Known rows, with every way that one mark hangs from another
J_157(J_2 J_150(J_200) J_573(J_358(J_935))): [ 2.22 -0.10  2.96  2.46 -1.36 -0.78 -0.90 -0.38 -0.12  0.53 -2.51  0.77
 -1.58 -0.15 -0.84  3.01  1.34 -1.30 -1.51  3.79  0.46 -0.59 -0.77]
J_573(J_157(J_2) J_358(J_935)): [-1.01  0.64  0.36  1.10  0.69  0.71 -1.62 -1.01 -0.31  0.27 -1.52  0.86
 -0.70  0.20 -1.58  1.50 -0.34  0.21 -1.55  0.46  0.21  1.03 -0.11]
J_276(J_150(J_157)): [-0.96  0.69 -1.65  0.84  1.57 -0.92  0.17  0.75 -0.33  0.28 -0.10  0.06
  0.50  0.17  1.22 -0.12  0.24 -0.46 -0.36 -1.86  0.38  1.77  0.60]
J_276(J_150(J_200) J_935(J_358(J_573))): [-0.30  1.45 -0.34  1.11  1.82 -2.26 -0.42 -2.31  0.49  0.65 -1.26 -1.19
 -1.66 -1.71  0.53  2.25  0.12 -0.84  0.85 -0.24  0.38  1.80 -0.09]
J_276(J_150(J_157(J_2) J_200) J_935(J_358)): [-0.99  1.68  0.98  1.88  1.04 -2.65  0.54  0.61 -0.33  0.73 -0.74  0.69
 -0.31 -0.05  1.24  2.60  0.93 -0.18 -0.55  1.94  0.99  2.61 -0.08]
J_935(J_358(J_573(J_157))): [-1.20  0.25 -1.65 -0.30  1.42  0.15 -1.63 -2.48  0.06 -0.35  1.37 -0.90
 -0.58  0.08 -1.15  1.54 -1.17  0.38  0.10 -2.34  0.21  0.97 -0.35]
J_2(J_157): [ 0.48  0.92  0.28 -0.08  0.64  0.48  0.37  1.39 -0.60 -0.14  0.83 -0.41
 -0.70 -0.37  0.13 -0.11 -0.82  0.48 -0.18 -1.03 -0.12  0.52  1.34]
J_276(J_150(J_200) J_935): [-0.21  1.30  1.10  1.20  1.30 -1.85  0.15 -0.36  0.43  0.78 -2.47 -0.25
 -1.06 -1.06  1.21  0.74  0.73 -0.79  0.02  0.89  0.29  1.37 -0.70]
J_358(J_573(J_157)): [-0.74  0.12 -0.59  0.12  1.86  0.62 -1.94 -2.11  0.23  0.14 -0.10 -0.44
 -0.88 -0.50 -0.80  0.69 -0.30 -0.16 -0.65 -2.59  0.03  0.65 -0.40]
J_935(J_358(J_573)): [-0.10  0.13 -1.52 -0.08  0.54 -0.50 -0.54 -1.99  0.04 -0.12  1.27 -0.96
 -0.58 -0.57 -0.67  1.46 -0.55 -0.05  0.82 -1.06  0.10  0.50  0.70]
J_573(J_157 J_358(J_935)): [-0.38  0.03 -1.61 -0.09  0.80  0.44 -1.54 -1.35 -0.09  0.00 -1.27 -0.02
 -0.82  0.20 -1.40  1.15 -1.06 -0.07 -0.64 -1.68  0.00  1.05  0.12]
J_451(J_157(J_150 J_573(J_358))): [ 1.98 -1.47  0.80  0.50 -0.72 -0.55 -0.57  0.76 -0.65 -0.29  0.29  0.32
 -1.07  1.91  0.05  3.19  1.34  0.26 -0.13 -1.75 -0.12  0.27 -0.46]
J_451(J_157(J_573(J_358))): [ 1.59 -2.04 -0.24 -0.19  0.16 -0.74 -0.52  1.12 -0.42 -0.12 -0.30 -0.09
 -0.85  1.59 -0.11  3.49  0.72  0.43  0.23 -3.64 -0.15  0.56  0.20]
J_157(J_2(J_774) J_150(J_200) J_573): [ 1.33  1.45  3.59  2.44 -1.97  0.38  0.05  0.46 -0.25  0.05 -0.46  0.27
 -1.06  0.07  0.47  1.60  1.69 -0.48 -1.73  5.06  0.36 -0.57 -2.06]
J_573(J_157(J_2) J_358): [-1.89  0.11  0.54  1.01  0.86  0.68 -1.25 -0.39 -0.39 -0.05 -0.59  0.81
 -0.01  1.63 -0.52  1.09 -0.47  1.02 -1.00  0.25  0.05  0.54 -0.55]
J_935(J_358(J_573(J_157(J_150)))): [-0.68  0.74 -0.62  0.33  0.60  0.31 -1.60 -2.81 -0.18 -0.50  2.02 -0.50
 -0.78  0.42 -1.03  1.40 -0.62  0.20 -0.19 -0.29  0.23  0.73 -0.87]
J_451(J_157(J_2 J_150(J_276(J_935)) J_573)): [ 1.78  0.17  6.18  2.11 -0.77 -1.30 -0.84  1.60 -0.78  0.69 -1.51  1.44
 -0.77  0.68  0.82  4.54  3.53 -0.58 -2.19  3.13  0.55  0.55 -0.67]
J_774(J_2(J_157(J_150))): [ 0.91  1.07  2.57  1.33 -1.04  1.13  0.40  0.91 -1.16 -0.43  1.82 -0.20
 -0.71 -0.44  0.70 -0.74  0.29  1.05 -1.13  3.11 -0.10 -0.37  0.66]
J_2(J_157(J_150(J_276) J_573) J_774): [ 1.73  1.90  2.35  1.17 -0.99  1.05 -0.06  1.98 -0.99 -0.40  0.39 -0.92
 -0.60  0.30  1.48  1.32  0.26 -0.48 -1.72  2.52  0.01  0.08  0.64]
J_200(J_150(J_157 J_276(J_935(J_358)))): [-1.04  0.47  0.87  0.92  0.52 -2.35 -0.14  0.43 -0.86  0.19 -1.23 -0.45
  0.29  0.71  1.36  1.86 -0.94 -0.49 -0.75  0.26  0.79  1.13  1.04]
J_451(J_157): [ 0.96 -1.09 -0.12 -0.18  0.09 -0.22  0.12  1.35 -0.28 -0.20  0.80  0.19
 -0.72  0.05 -0.23  1.18  0.54  0.60  0.09 -2.64  0.04  1.45  0.25]
J_935(J_358): [-0.44  0.13 -1.15 -0.42 -0.42 -0.48  0.33 -0.37 -0.18 -0.43  1.43 -0.42
  0.30  0.64 -0.32  0.79 -0.82  0.52  0.74  0.42  0.19  0.42  0.00]
J_2(J_157(J_150(J_200 J_276(J_935))) J_774): [ 1.89  2.55  2.87  1.54 -1.18  0.19  0.37  1.98 -0.57  0.00 -1.05 -0.58
 -1.99 -1.13  2.14  1.33  0.03 -0.44 -1.23  4.40  0.20  1.45  1.09]
J_276(J_150 J_935(J_358(J_573))): [-1.25  2.31 -0.50  0.61  2.18 -1.70 -0.52 -2.89 -0.03  0.63 -0.22 -0.93
 -0.92 -1.08  0.29  1.95  0.49 -0.39  0.81 -0.69  0.08  1.73  0.27]
J_150(J_157(J_2(J_774)) J_200 J_276): [ 0.65  0.36  0.96  2.23 -1.24  0.02  0.26  2.73 -0.25  0.16 -1.29  0.29
 -0.09 -0.41  1.90  1.30  0.24 -0.65 -1.99  3.68  0.85  1.73  1.21]
J_150(J_157(J_573) J_200): [ 1.93 -1.49  0.36  0.38 -0.09 -1.50 -0.24  1.53  0.20  0.34 -1.18  0.10
 -0.39  0.48  0.77  2.70  0.75 -1.14 -0.87 -1.02  0.67  0.06 -0.09]
J_276(J_150(J_200) J_935(J_358)): [-0.76  1.44 -0.05  0.74  0.94 -2.26  0.41 -0.77  0.24  0.33 -0.98 -0.69
 -0.75 -0.48  0.90  1.43 -0.18 -0.20  0.79  1.29  0.44  1.64 -0.79]

Rows
[-0.33  0.72  0.46  0.78  0.90  0.79 -1.93 -2.39  0.01 -0.08  0.55 -0.03
 -1.08 -0.12 -0.76  0.60  0.29 -0.36 -0.91 -0.72  0.08  0.36 -0.96]	J_358(J_573(J_157(J_150)))
[ 1.38 -0.36 -0.15  0.10 -0.05 -0.55 -1.01 -0.84 -0.11  0.44 -2.00 -0.24
 -0.63  0.16 -1.01  2.73  0.33 -0.97 -0.36 -0.64 -0.02 -0.34  0.40]	J_157(J_573(J_358(J_935)))
[ 1.42 -0.70  1.46  0.82 -0.06 -1.98 -0.25  1.97  0.18  0.70 -2.84  0.54
 -0.58 -0.36  2.09  2.68  0.77 -1.29 -1.05  1.63  0.83  1.37  1.43]	J_150(J_157 J_200 J_276(J_935))
[ 1.49  0.70  0.94  1.23 -0.85  0.45 -0.43  0.71 -0.88  0.21 -0.71  0.20
 -1.45 -0.02 -1.17  3.85  1.32  0.22 -1.24 -0.57  0.01  1.63  0.35]	J_451(J_157(J_2(J_774) J_573(J_358(J_935))))
[-0.24  1.56  1.21  0.54  1.94 -2.16 -0.35  0.06 -0.33  1.13 -1.67  0.35
  0.11  0.53  1.46  2.82  2.22 -1.02 -0.92 -1.12  0.42  1.15 -0.25]	J_276(J_150(J_157(J_573)) J_935)
[ 1.84  0.22  0.96  0.76 -0.90 -0.40 -1.05 -1.32 -0.38  0.22 -1.40  0.25
 -0.94  0.47 -0.87  2.46  0.84 -1.08 -0.72  1.10  0.03 -0.66 -0.40]	J_157(J_150 J_573(J_358(J_935)))
[ 1.95 -1.54  3.28  2.82 -1.55 -0.66 -0.18  2.80 -0.26 -0.13 -1.00  0.83
 -1.15 -0.22  0.86  1.76  1.31 -0.42 -1.68  3.13  0.78  1.29 -0.03]	J_451(J_157(J_2 J_150(J_200 J_276)))
[ 0.36 -1.31  1.47  1.64 -0.12 -1.07 -0.93  2.22 -0.66  0.45 -2.12  0.85
  0.80  1.92  1.43  3.58  1.00 -0.71 -1.78  1.49  0.59  0.16  1.41]	J_150(J_157(J_2 J_573(J_358)) J_276)
[ 0.90 -0.05  0.19 -0.13  0.81 -0.04 -0.31  1.35 -0.69 -0.06 -0.31 -0.55
 -0.88  1.14  0.33  2.34 -0.62  0.37 -0.08 -1.88 -0.32 -0.33  1.26]	J_2(J_157(J_573(J_358)))
[ 0.24  0.35  1.88  0.86 -0.61 -1.19 -1.09 -0.32  0.11 -0.22 -0.94 -0.07
 -0.71  0.82  0.84  2.72 -0.21 -0.43 -0.96  3.95  0.80  1.06 -1.22]	J_573(J_157(J_150(J_200 J_276(J_935(J_358)))))
[-1.36  0.48  1.75  2.27  0.62 -0.73 -0.12  0.82 -0.90  0.36 -0.82  0.64
  0.10  0.37  0.28 -0.34 -0.20 -0.03 -1.72 -0.14  0.62  0.34  0.06]	J_200(J_150(J_157(J_2)))
[ 0.27  0.77 -0.83  0.31  1.62  0.64 -2.27 -2.79  0.29  0.43 -0.96 -0.47
 -1.47 -1.81 -1.92  1.16 -0.21 -0.98 -1.15 -2.46  0.20  1.06  0.12]	J_358(J_573(J_157) J_935)
[ 0.50  0.77  1.95  1.71 -0.85  0.10 -0.26  2.41 -0.71  0.35 -0.79  0.35
  0.81  0.77  1.64  2.62  1.42 -0.68 -2.52  2.56  0.64  0.62  0.66]	J_150(J_157(J_2(J_774) J_573) J_276)
[ 1.20 -0.67  1.25  1.74 -0.18 -1.10 -1.21  1.42 -0.61  0.77 -2.91  0.86
  0.23  0.45  0.26  4.15  1.13 -1.56 -2.32  1.39  0.76  0.61  1.86]	J_150(J_157(J_2 J_573(J_358(J_935))) J_276)
[ 1.18  2.04  0.52  0.61 -0.81  1.24  0.06  0.82 -1.21 -0.53  0.99 -0.77
 -1.20  1.22  0.78  1.63 -0.22  0.54 -0.51  0.50 -0.45  0.16  0.49]	J_2(J_157(J_150 J_573(J_358)) J_774)
[ 1.25 -0.84  2.88  1.00  0.01 -0.48 -0.30  1.64 -0.51  0.27  0.06  0.83
 -0.46  0.71 -0.52  2.89  2.21  0.35 -1.30 -0.89  0.29  0.42 -0.83]	J_451(J_157(J_2 J_573))
[ 2.19 -0.96  2.54  0.72  0.05 -2.52 -0.66  1.93  0.17  0.95 -3.36  0.27
 -0.44  0.27  2.00  4.34  1.60 -1.82 -1.49  1.19  0.91  0.35  0.72]	J_150(J_157(J_573) J_200 J_276(J_935))
[ 1.00  0.25  2.78  1.60  0.75 -0.69 -2.32 -1.46  0.49  0.52 -2.71 -0.14
 -1.90 -1.00  0.76  2.49  0.83 -1.48 -1.57  2.11  0.56  0.83 -0.44]	J_358(J_573(J_157(J_150(J_200 J_276(J_935)))))
[ 1.66 -0.59  2.99  1.76 -1.09  0.33 -0.64  1.76 -1.22 -0.31 -0.53 -0.74
 -0.27  0.98  1.70  1.87  0.20  0.23 -1.64  3.63 -0.07 -1.10  1.34]	J_774(J_2(J_157(J_150(J_276) J_573(J_358))))
[ 1.19 -0.41  2.32  0.78 -0.27 -1.55 -0.44  1.02  0.49  0.59 -3.14 -0.09
 -0.83 -0.85  1.48  2.02  0.50 -1.14 -0.64  2.98  0.50  0.53  0.54]	J_150(J_200 J_276(J_935))
[ 1.26  0.70  1.70  1.70 -0.88 -0.22  0.10  1.92 -0.31  0.40 -0.71  0.30
 -0.52  0.21  1.01  2.59  1.33 -0.49 -1.93  1.93  0.69  0.63 -0.39]	J_150(J_157(J_2(J_774) J_573) J_200)
[ 0.12  0.66 -0.53  0.59 -0.08  0.67 -1.62 -1.81 -0.36 -0.18 -0.73  0.47
 -0.93  0.54 -1.29  0.98 -0.54 -0.24 -0.94  0.12  0.02  0.73 -0.47]	J_573(J_157(J_150) J_358(J_935))
[ 3.19  0.22  1.23  1.17 -0.63 -0.53 -0.59  0.67 -0.45  0.09 -1.49 -0.38
 -2.48 -0.45 -0.43  2.70 -0.25 -1.03 -0.89  0.71  0.16  0.01  0.81]	J_2(J_157(J_150(J_200) J_573(J_358(J_935))))
[ 1.03 -0.21  0.82  0.67  0.31 -2.02 -0.89 -0.98  0.55  0.50 -1.88 -0.96
 -1.47 -1.41  0.82  3.42 -0.12 -1.17  0.21  1.83  0.58  1.00  1.25]	J_150(J_200 J_276(J_935(J_358(J_573))))
[-0.33  1.90  2.22  2.26 -1.06  1.51 -0.53  0.06 -0.23 -0.34  0.28  0.44
 -1.13  0.24  0.11  0.13  0.24  0.41 -1.99  4.15  0.41  0.91 -2.12]	J_573(J_157(J_2(J_774) J_150(J_200)))
[-1.75  4.01  1.42  1.92  1.08 -0.39  0.53  0.37 -0.82  0.91 -0.49  0.84
  0.01 -0.36  1.69  1.20  1.83  0.11 -1.42  1.67  0.35  2.71  0.21]	J_276(J_150(J_157(J_2(J_774))) J_935)
[ 0.94  0.80  2.45  2.42 -1.88  1.06  0.22  2.20 -0.95 -0.38  0.75  0.58
 -0.49  0.09  0.88  1.14  1.45  0.36 -1.87  3.34  0.33  1.92 -0.03]	J_451(J_157(J_2(J_774) J_150(J_276)))
